Known rows, with every way that one mark hangs from another
mora[dabo folubas mitu[dovu vilam]]: [ 3.40 -1.51  1.17  6.16  0.00  1.87  0.40  1.92  0.55 -1.30  0.10  0.23
  1.52  0.21  1.87  1.25 -0.83 -0.94  0.67  1.59 -0.07  4.74  0.45 -0.96
 -6.89]
dabo[mora[folubas]]: [-1.05  0.24 -0.27 -0.45 -0.07  3.12  1.93 -2.35  0.14 -0.30  0.78  0.03
 -0.33  0.77 -0.11  0.95  0.09  1.22 -0.18  0.54  0.96  0.21  0.80  0.17
 -3.39]
vilam[kelodog mitu]: [-0.86  0.89 -1.02 -2.27  0.51  1.42  0.23  0.40 -0.14  0.32 -0.04  0.31
 -0.72 -0.32 -0.95 -0.22  2.02 -0.23  0.05 -0.33 -0.75 -1.03  0.71  2.70
  2.40]
dabo[mora[folubas[daki] mitu[vilam]]]: [ 1.09  1.19 -0.49  0.43 -0.11  2.59  2.81 -1.53  0.06 -0.08  1.26 -0.15
  0.44  1.01 -1.23  1.47  0.36  0.74 -0.35  2.03  0.86 -0.16 -0.54 -0.89
 -2.54]
dabo[mora[folubas mitu[vilam]]]: [ 0.81  0.82 -0.48  1.71 -0.46  2.88  2.16 -1.90  0.38 -0.51  0.95  0.09
  0.54  1.01 -0.64  1.30  0.45  0.36  0.24  2.14  0.62  0.51 -0.06 -0.33
 -3.58]
kelodog[vilam[fovi mitu]]: [ 1.17 -1.08 -1.28 -2.39 -0.32 -1.85 -1.76 -0.40  0.53  1.01  0.02 -0.56
  0.17 -0.07 -0.85 -0.35  0.49 -0.15 -0.14  0.73 -0.42 -0.68  0.53 -0.99
  2.92]
mora[dabo folubas[daki] mitu]: [ 2.18 -0.90  1.19  2.00  0.95  4.69  2.77  1.54 -0.34  0.28 -0.22 -0.11
  0.77  0.43  1.36  2.91 -1.43  0.60 -1.27  1.27  0.30  3.87  0.18 -1.18
 -5.69]
dovu[mitu[mora vilam]]: [-1.09  2.68 -0.40 -2.47 -0.14 -1.16 -1.95 -1.00  0.08  1.50 -0.31  0.08
 -0.14  0.30 -1.17 -0.36 -0.79  0.11 -1.80  0.60 -0.04 -2.63 -1.49  0.32
  1.73]
mitu[dovu vilam[kelodog]]: [ 1.67 -0.41 -0.30  2.25 -0.34 -4.97 -1.69  0.74 -0.03 -0.74  1.19  0.04
  0.27 -0.98  0.34 -0.39  1.05 -0.79  1.54  1.00 -0.41  0.36  0.45 -0.19
  1.50]
mitu[mora[dabo folubas] vilam[kelodog]]: [ 0.32  0.25  0.41  3.84  0.64 -6.49 -1.07  0.98  0.27  1.42  0.20  0.43
  0.45 -0.58  2.85 -1.65 -0.47  0.39 -1.86 -0.28 -0.15  0.89 -1.88  3.41
 -1.58]
kelodog[vilam[fovi mitu[dovu mora]]]: [ 1.10 -0.98 -0.87 -1.89 -0.36 -3.01 -2.31  0.01  0.72 -0.24  0.24 -0.26
  0.15 -0.29 -1.20 -2.48  0.23 -0.10  0.20 -0.88 -0.09 -0.58  0.25 -0.74
  3.97]
mitu[dovu mora[dabo folubas] vilam]: [ 1.04 -0.41  0.95  5.03  0.03 -5.02 -1.93  1.41  0.77 -1.35  0.79  0.38
  0.83 -0.54  1.29 -2.83 -1.57 -0.11 -0.30 -1.58  0.34  1.48 -0.33  0.76
 -2.28]
folubas[mora[mitu[vilam]]]: [ 0.75  0.59  0.21  0.47 -0.46  1.13 -0.26 -1.18  0.11 -0.42 -0.55 -0.54
  0.93  0.46 -1.02  0.52  0.12  0.64  1.10  3.63 -0.88 -0.36  0.01 -1.69
  2.09]
mitu[mora vilam[fovi kelodog]]: [-0.38  1.32 -0.50  2.97  0.05 -8.97 -1.62 -0.58 -0.26  2.00  0.77 -0.32
  0.38 -0.85  1.39 -0.77  0.36 -0.50  0.36 -0.90 -0.64 -1.93 -2.56  2.48
  3.38]
dovu[mitu]: [-1.25  1.53 -0.25 -4.30 -0.12  3.63 -0.73 -1.20 -0.34  1.19 -0.71 -0.05
 -0.60  0.39 -1.16  2.01 -0.38  0.34 -1.03  1.15 -0.04 -1.20  0.18 -0.85
  0.14]
vilam[kelodog]: [-0.80 -0.21 -0.27 -0.80  0.44 -1.13  0.42 -0.54 -0.75  0.74  0.13  0.10
 -0.73 -0.83  1.30  1.70  1.02  0.40  0.10  0.86 -0.52  0.55  0.35  1.32
  0.82]
daki[folubas[mora[mitu]]]: [-1.26 -2.63  0.39  1.38  0.14  4.32 -0.08  1.41 -0.18 -1.38 -0.86 -0.34
  0.07 -0.08  0.26  1.88 -0.20 -0.08  0.64  3.92  0.98 -0.92  1.18 -1.75
  0.98]
vilam[kelodog mitu[dovu mora]]: [-1.08  0.95 -0.38 -1.38  0.45 -0.17 -0.60  0.78  0.21 -1.36  0.37  0.76
 -0.71 -0.68 -1.33 -3.44  1.62 -0.27  0.61 -2.77 -0.26 -1.00  0.03  3.13
  3.82]
dabo[mora]: [-1.65  1.10 -0.19 -1.46 -0.26  2.60  1.25 -3.40 -0.45 -0.25  0.83 -0.25
 -0.18  0.43 -1.41  1.47 -0.05  0.88  0.17  0.20  0.73 -2.05  1.01 -0.35
 -0.69]
vilam[mitu[dovu]]: [-0.64  0.56 -0.52 -0.91 -0.16  3.96 -0.57  0.24  0.33 -1.73  0.41  0.10
 -0.25 -0.01 -2.85 -0.55  0.34 -0.52  0.97 -1.25 -0.20 -1.19  2.46 -0.09
  1.61]
mitu[vilam]: [ 0.24  0.81 -0.75  1.95 -0.31 -2.92 -0.95 -0.77 -0.04  0.92  0.77 -0.45
  0.41 -0.27 -0.50  1.83 -0.46 -0.26 -0.33  2.24 -0.51 -1.34  0.84 -0.47
  0.80]
mora[dabo]: [-0.68 -0.45  1.17  0.76  0.43  1.53 -0.37 -0.72 -0.74  0.32 -0.42 -0.39
  0.39 -0.43  1.08  2.63 -1.66  0.19 -0.59 -0.20 -0.10  0.69  1.68 -0.27
 -2.89]
dabo[mora[mitu[dovu vilam[kelodog]]]]: [ 0.92  0.99 -0.24  0.80 -0.64  1.30  1.14 -2.34 -0.16 -1.32  1.23  0.04
  0.64  0.32 -1.46  0.59  1.14 -0.26  1.60  1.36  0.46 -0.80 -0.15 -0.63
 -0.58]
kelodog[vilam[fovi[dovu] mitu[mora]]]: [ 0.65 -1.08 -1.04 -2.56 -0.63 -3.77 -0.99  0.00  0.66  0.32 -0.04 -0.06
 -0.36 -0.15 -1.06 -2.40  0.04 -0.17 -0.92 -0.99 -0.08 -1.33  0.15 -1.03
  3.11]

Rows
[ 2.72 -0.85  0.78  5.43  0.15  1.95  1.00  1.41  0.39  0.34 -0.25  0.06
  1.43  0.45  2.12  2.42 -1.00 -0.54 -0.47  2.47 -0.31  4.17  0.02 -0.25
 -7.04] => mora[dabo folubas mitu[vilam]]
[-0.46 -2.90  0.87  2.79  0.33  2.60 -0.87  1.86 -0.19 -0.95 -1.02 -0.44
  0.68 -0.20  0.89  1.68 -0.46 -0.46  0.36  3.86  0.90 -0.76  0.75 -1.42
 -0.19] => daki[folubas[mora[dabo mitu[vilam]]]]
[ 0.11 -0.18 -0.53 -0.15  0.13 -1.42 -1.00  0.84 -0.33  0.13  0.14 -0.17
 -0.15 -0.53  0.11 -0.63  2.71 -1.51  3.39 -2.57 -0.93 -0.32 -0.27  1.84
  3.58] => vilam[fovi kelodog mitu[dovu]]
[-0.80  0.38 -0.32  1.38 -0.12  0.04 -0.79  0.73  0.55 -0.66  0.26 -0.08
  0.03  0.18 -0.83 -2.01  0.33 -0.83  2.21 -4.02 -0.24 -0.55  0.01  1.32
  1.75] => vilam[fovi mitu[dovu mora[folubas]]]
[ 1.39 -1.12 -1.13 -2.94 -0.30 -0.08 -1.65  0.18  0.82 -0.85  0.31  0.03
 -0.10 -0.25 -1.80 -1.69  0.22  0.25 -0.82  1.16 -0.03 -0.09  1.85 -1.47
  2.38] => kelodog[vilam[mitu[dovu]]]
[-1.08  0.64 -0.18 -0.66  1.04  0.20  0.21  1.11  0.27  0.33 -0.37  0.73
 -0.50 -0.28  0.53 -2.32  1.15  0.22 -1.07 -2.03 -0.34  0.32 -0.51  4.36
  0.36] => vilam[kelodog mitu[mora[dabo folubas]]]
[ 1.16 -1.50 -1.19 -2.87 -0.75 -2.57 -0.81  0.12  0.52  0.54 -0.11 -0.25
 -0.30  0.00 -0.82 -1.21  0.44 -0.33 -0.38  0.07 -0.29 -0.65  0.68 -1.77
  2.30] => kelodog[vilam[fovi[dovu] mitu]]
[-0.80  2.57 -0.44 -2.78  0.07 -2.40 -1.84 -0.74 -0.09  1.78 -0.37  0.27
 -0.27  0.00 -0.48 -0.76  0.20  0.12 -1.75  0.74 -0.19 -2.33 -2.13  1.33
  2.34] => dovu[mitu[mora vilam[kelodog]]]
[-1.49 -0.02  1.02  2.04  0.66 -0.22  0.22 -0.10  0.13  0.06 -0.20  0.30
 -0.11 -0.18  1.59 -0.47 -2.11  1.05 -1.77 -1.85  0.37  1.21  0.13  1.62
 -3.17] => mitu[mora[dabo folubas]]
[-0.87 -0.30  0.01 -1.35 -0.85 -1.07  0.48 -0.61 -0.79  1.14 -0.51 -0.38
 -0.75  0.10  0.51  2.10 -0.14 -0.90  1.29 -1.42 -0.30 -0.84 -0.02 -2.12
  0.18] => vilam[fovi[dovu[mitu]]]
[-1.05 -3.09  1.02  1.94  0.46  4.11 -0.44  1.77 -0.28 -1.22 -1.25 -0.40
  0.44 -0.15  1.00  1.94 -0.52 -0.18  0.39  3.47  1.00 -0.38  1.11 -1.47
 -0.51] => daki[folubas[mora[dabo mitu]]]
[-0.96  2.57 -0.37 -1.83 -0.24 -2.62 -2.14 -1.01 -0.15  2.08 -0.30 -0.25
  0.11  0.26 -0.67 -0.09 -0.46 -0.31 -0.74 -0.20 -0.20 -2.77 -2.20  0.23
  2.18] => dovu[mitu[mora vilam[fovi]]]
[ 1.65 -1.35  1.10  3.78  0.43  5.31  1.87  1.05  0.19 -0.31 -0.61  0.20
  0.83  0.46  2.21  3.03 -1.24 -0.06 -0.36  1.46 -0.13  4.69  0.72 -0.38
 -7.46] => mora[dabo folubas mitu]
[-1.35  0.09  0.06 -1.27 -0.78 -2.14  0.47 -0.78 -0.69  1.00 -0.48 -0.26
 -0.76  0.11  0.50  1.15 -0.44 -0.76  0.90 -2.15 -0.12 -1.37 -0.53 -1.53
  0.53] => vilam[fovi[dovu[mitu[mora]]]]
[-1.29  0.38  1.02  0.72  0.98 -0.46  0.89  0.43 -0.22  0.42  0.06  0.10
 -0.21 -0.18  1.23 -0.44 -2.25  1.53 -2.40 -1.99  0.68  0.73 -0.09  1.13
 -1.83] => mitu[mora[dabo folubas[daki]]]
[-1.49  1.22 -0.74 -0.57  0.50 -2.93 -0.65  0.15 -0.30  1.33 -0.08 -0.07
 -0.33 -0.42  0.23 -1.19  2.00 -0.87  1.46 -3.24 -0.94 -1.92 -1.73  3.70
  4.44] => vilam[fovi kelodog mitu[mora]]
[ 0.83  0.19  0.06  4.13 -0.29 -4.81 -1.43  1.06  0.97 -1.48  1.28  0.41
  0.25 -0.36  0.24 -2.86 -0.99  0.11 -0.02 -0.86  0.35  0.79 -0.12  0.45
 -0.21] => mitu[dovu mora[folubas] vilam]
[-1.71  1.64 -0.04 -3.33  0.15  2.49 -0.39 -0.68  0.18  0.92 -0.71  0.40
 -0.76  0.49 -0.35 -0.17 -0.95  0.87 -1.93 -0.15  0.27 -0.63 -0.99  0.51
 -0.67] => dovu[mitu[mora[folubas]]]
[ 0.03  0.40 -0.17  0.58 -0.28  5.18  2.84 -2.25  0.21 -0.85  0.77  0.16
  0.14  1.04 -0.61  1.53  0.31  0.66  0.36  1.55  0.75  0.97  0.41 -0.50
 -3.97] => dabo[mora[folubas mitu]]
[ 2.86 -1.56  1.56  2.77  0.66  4.62  2.15  2.25 -0.18 -1.31  0.08  0.06
  0.90  0.25  1.12  1.73 -1.24  0.18 -0.06  0.58  0.49  4.69  0.66 -1.93
 -5.47] => mora[dabo folubas[daki] mitu[dovu]]
[-1.08  0.86 -0.40  0.06  0.06  2.97 -0.19  0.78  0.90 -1.99  0.47  0.54
 -0.45  0.19 -2.06 -2.78 -0.19  0.05  0.15 -2.56  0.18 -0.41  1.44  1.31
  0.76] => vilam[mitu[dovu mora[folubas]]]
[ 2.72 -0.72 -0.60  4.73 -0.12 -0.64  1.41  1.13  0.36  0.84  0.42  0.07
  0.71  0.38  2.05  2.42  0.93 -0.80  1.00  2.79 -0.75  3.45 -1.22  0.16
 -3.16] => mora[folubas mitu[vilam[fovi kelodog]]]
[-0.49  0.36 -0.23 -2.71 -1.06 -0.60  0.95  0.03 -0.18  0.10 -0.38  0.39
 -1.13  0.23 -1.02  0.36 -0.44 -0.49 -1.21  0.49  0.09 -1.27  0.58 -2.44
 -0.83] => fovi[dovu[mitu[vilam]]]
[-1.05  0.04  1.51  1.66  0.19 -0.74 -1.23 -0.34 -0.22 -2.15  0.27  0.25
  0.19 -0.88  0.16 -1.73 -2.04  0.27  0.41 -3.33  0.60  0.33  1.05  0.07
 -0.52] => mitu[dovu mora[dabo]]
[ 1.30  0.06  1.22  1.03  0.04  0.22 -0.85 -0.61 -0.18  0.00 -1.16 -0.46
  1.34  0.12  0.48  0.24  0.21  0.45  0.94  2.85 -1.01  0.62 -0.58 -0.58
  0.40] => folubas[mora[dabo mitu[vilam[kelodog]]]]
[-0.53  0.29 -0.89 -0.76  0.37 -1.38 -0.43  0.29 -0.48  1.59 -0.15 -0.33
 -0.20 -0.31  0.39  0.61  2.59 -1.20  2.08 -1.87 -1.17 -1.10 -0.75  2.67
  3.34] => vilam[fovi kelodog mitu]
[-0.44 -0.36 -0.74 -1.22 -0.21 -2.33  0.93  0.96 -0.49  0.97 -0.34  0.04
 -0.90 -0.23  0.34 -0.50  2.51 -1.52  1.93 -2.61 -0.91 -0.91 -0.47  1.40
  2.56] => vilam[fovi[dovu] kelodog mitu]
[ 1.25 -1.86 -0.63 -3.19 -0.78 -3.76 -0.98 -0.39  0.14  1.10 -0.32 -0.38
 -0.44 -0.19  0.36 -0.03 -0.08  0.00 -0.69  0.96 -0.04  0.06  0.01 -2.74
  1.36] => kelodog[vilam[fovi[dovu[mitu]]]]
[-1.46  0.37 -0.59 -0.95 -0.09 -3.84  0.70  0.73 -0.34  0.72 -0.23  0.39
 -1.00 -0.37  0.27 -2.31  1.96 -1.16  1.23 -4.18 -0.70 -1.82 -1.36  2.52
  3.58] => vilam[fovi[dovu] kelodog mitu[mora]]
[ 1.60 -0.30 -0.16  0.85  0.45  4.78  3.50  1.15 -0.01 -0.16  0.52 -0.06
 -0.05  0.60  0.04  2.86 -0.72  0.80 -0.98  2.35  0.25  2.86  0.41 -1.59
 -2.76] => mora[folubas[daki] mitu]
[ 0.90  0.46  0.31  1.11 -0.51  0.27 -0.48 -1.17  0.04  0.02 -0.63 -0.78
  1.06  0.42 -0.56  0.76  0.35  0.24  1.75  3.08 -1.01 -0.42 -0.48 -1.70
  2.47] => folubas[mora[mitu[vilam[fovi]]]]
[-0.81  0.60 -0.18 -2.00 -0.91 -1.64  1.07  0.36  0.20 -0.05 -0.41  0.72
 -1.29  0.31 -0.28 -1.13 -0.77 -0.11 -2.05 -0.31  0.35 -0.91 -0.18 -1.44
 -1.07] => fovi[dovu[mitu[mora[folubas] vilam]]]
[ 0.83 -1.46 -0.61 -3.18 -0.71 -4.43 -1.17 -0.66  0.16  1.04 -0.33 -0.23
 -0.42 -0.20  0.36 -0.91 -0.42  0.16 -1.07  0.26  0.08 -0.32 -0.44 -2.20
  1.88] => kelodog[vilam[fovi[dovu[mitu[mora]]]]]
[-1.26  1.63  0.66 -3.58  0.64  2.13 -0.38  0.04 -0.16  1.33 -0.96  0.18
 -0.47  0.46  0.03 -0.15 -1.39  1.04 -2.67 -0.74  0.52 -0.52 -1.23  0.38
 -1.17] => dovu[mitu[mora[dabo folubas[daki]]]]
[-1.45  1.40 -0.40 -0.74 -0.05  2.50 -0.74  0.08  0.47 -2.00  0.48  0.37
 -0.34 -0.13 -2.98 -2.49 -0.37 -0.21  0.34 -2.76  0.04 -1.91  1.59  1.09
  2.62] => vilam[mitu[dovu mora]]
[ 1.06  0.45  1.54 -2.37  0.77  2.48  0.98 -0.12 -0.95  0.08 -0.82 -0.93
  0.95  0.30 -1.09  0.97 -0.79  1.71 -0.40  1.85 -0.16 -0.19 -0.30 -2.47
  2.50] => folubas[daki mora[dabo mitu]]
[-0.80  0.73  0.27 -0.71  0.65 -0.20 -0.98  1.02  0.02 -1.10 -0.04  0.69
 -0.33 -0.80 -0.53 -3.26  1.28 -0.35  0.40 -3.14 -0.28 -0.50  0.01  3.24
  2.35] => vilam[kelodog mitu[dovu mora[dabo]]]
[ 0.29  0.85 -0.15 -0.68  0.05  4.82  3.37 -1.86 -0.13 -0.45  1.00 -0.06
  0.07  1.03 -1.32  1.63  0.12  1.13 -0.30  1.33  1.00  0.46  0.03 -0.94
 -2.75] => dabo[mora[folubas[daki] mitu]]
[-1.78 -3.15  1.02  1.27  0.56  2.73 -1.13  1.61 -0.36 -0.91 -1.21 -0.48
  0.06 -0.31  1.36  1.35 -0.71  0.17 -0.08  2.80  1.13 -0.84  1.43 -1.14
  0.03] => daki[folubas[mora[dabo]]]
[-0.88 -0.30  0.03 -1.74 -0.32 -4.69  0.48 -0.01 -1.00  1.63 -0.61  0.11
 -1.11 -0.48  2.12  0.24  1.49 -0.76  1.16 -2.01 -0.48 -0.34 -2.04  0.49
  1.56] => vilam[fovi[dovu[mitu[mora]]] kelodog]
[-0.21 -0.55  1.55  1.50  0.68 -0.70 -0.04  1.15  0.04 -1.82  0.50  0.31
 -0.02 -0.54  0.84 -2.20 -2.02  0.96 -0.69 -3.08  0.94  1.81  0.42  0.10
 -1.62] => mitu[dovu mora[dabo folubas[daki]]]
[ 0.77 -0.82 -0.79 -2.46  0.21 -0.74 -1.28  0.27  1.05  0.01 -0.17  0.20
 -0.04 -0.03 -0.63 -2.36 -0.44  0.85 -2.41  0.47  0.15  0.23  0.76  0.37
  0.81] => kelodog[vilam[mitu[mora[dabo folubas]]]]
[-0.31 -0.64 -0.07 -1.83 -0.37 -4.16  0.69  0.10 -1.06  1.75 -0.71 -0.02
 -1.07 -0.40  2.24  1.28  1.62 -0.91  1.41 -1.43 -0.62  0.25 -1.51 -0.09
  1.00] => vilam[fovi[dovu[mitu]] kelodog]
[-0.06  0.95  0.06 -0.44 -0.63  4.58  1.80 -2.92 -0.25 -1.85  0.98 -0.01
  0.31  0.55 -2.08  1.20  0.32  0.09  1.66  0.58  0.83 -0.70  0.94 -1.38
 -1.28] => dabo[mora[mitu[dovu]]]
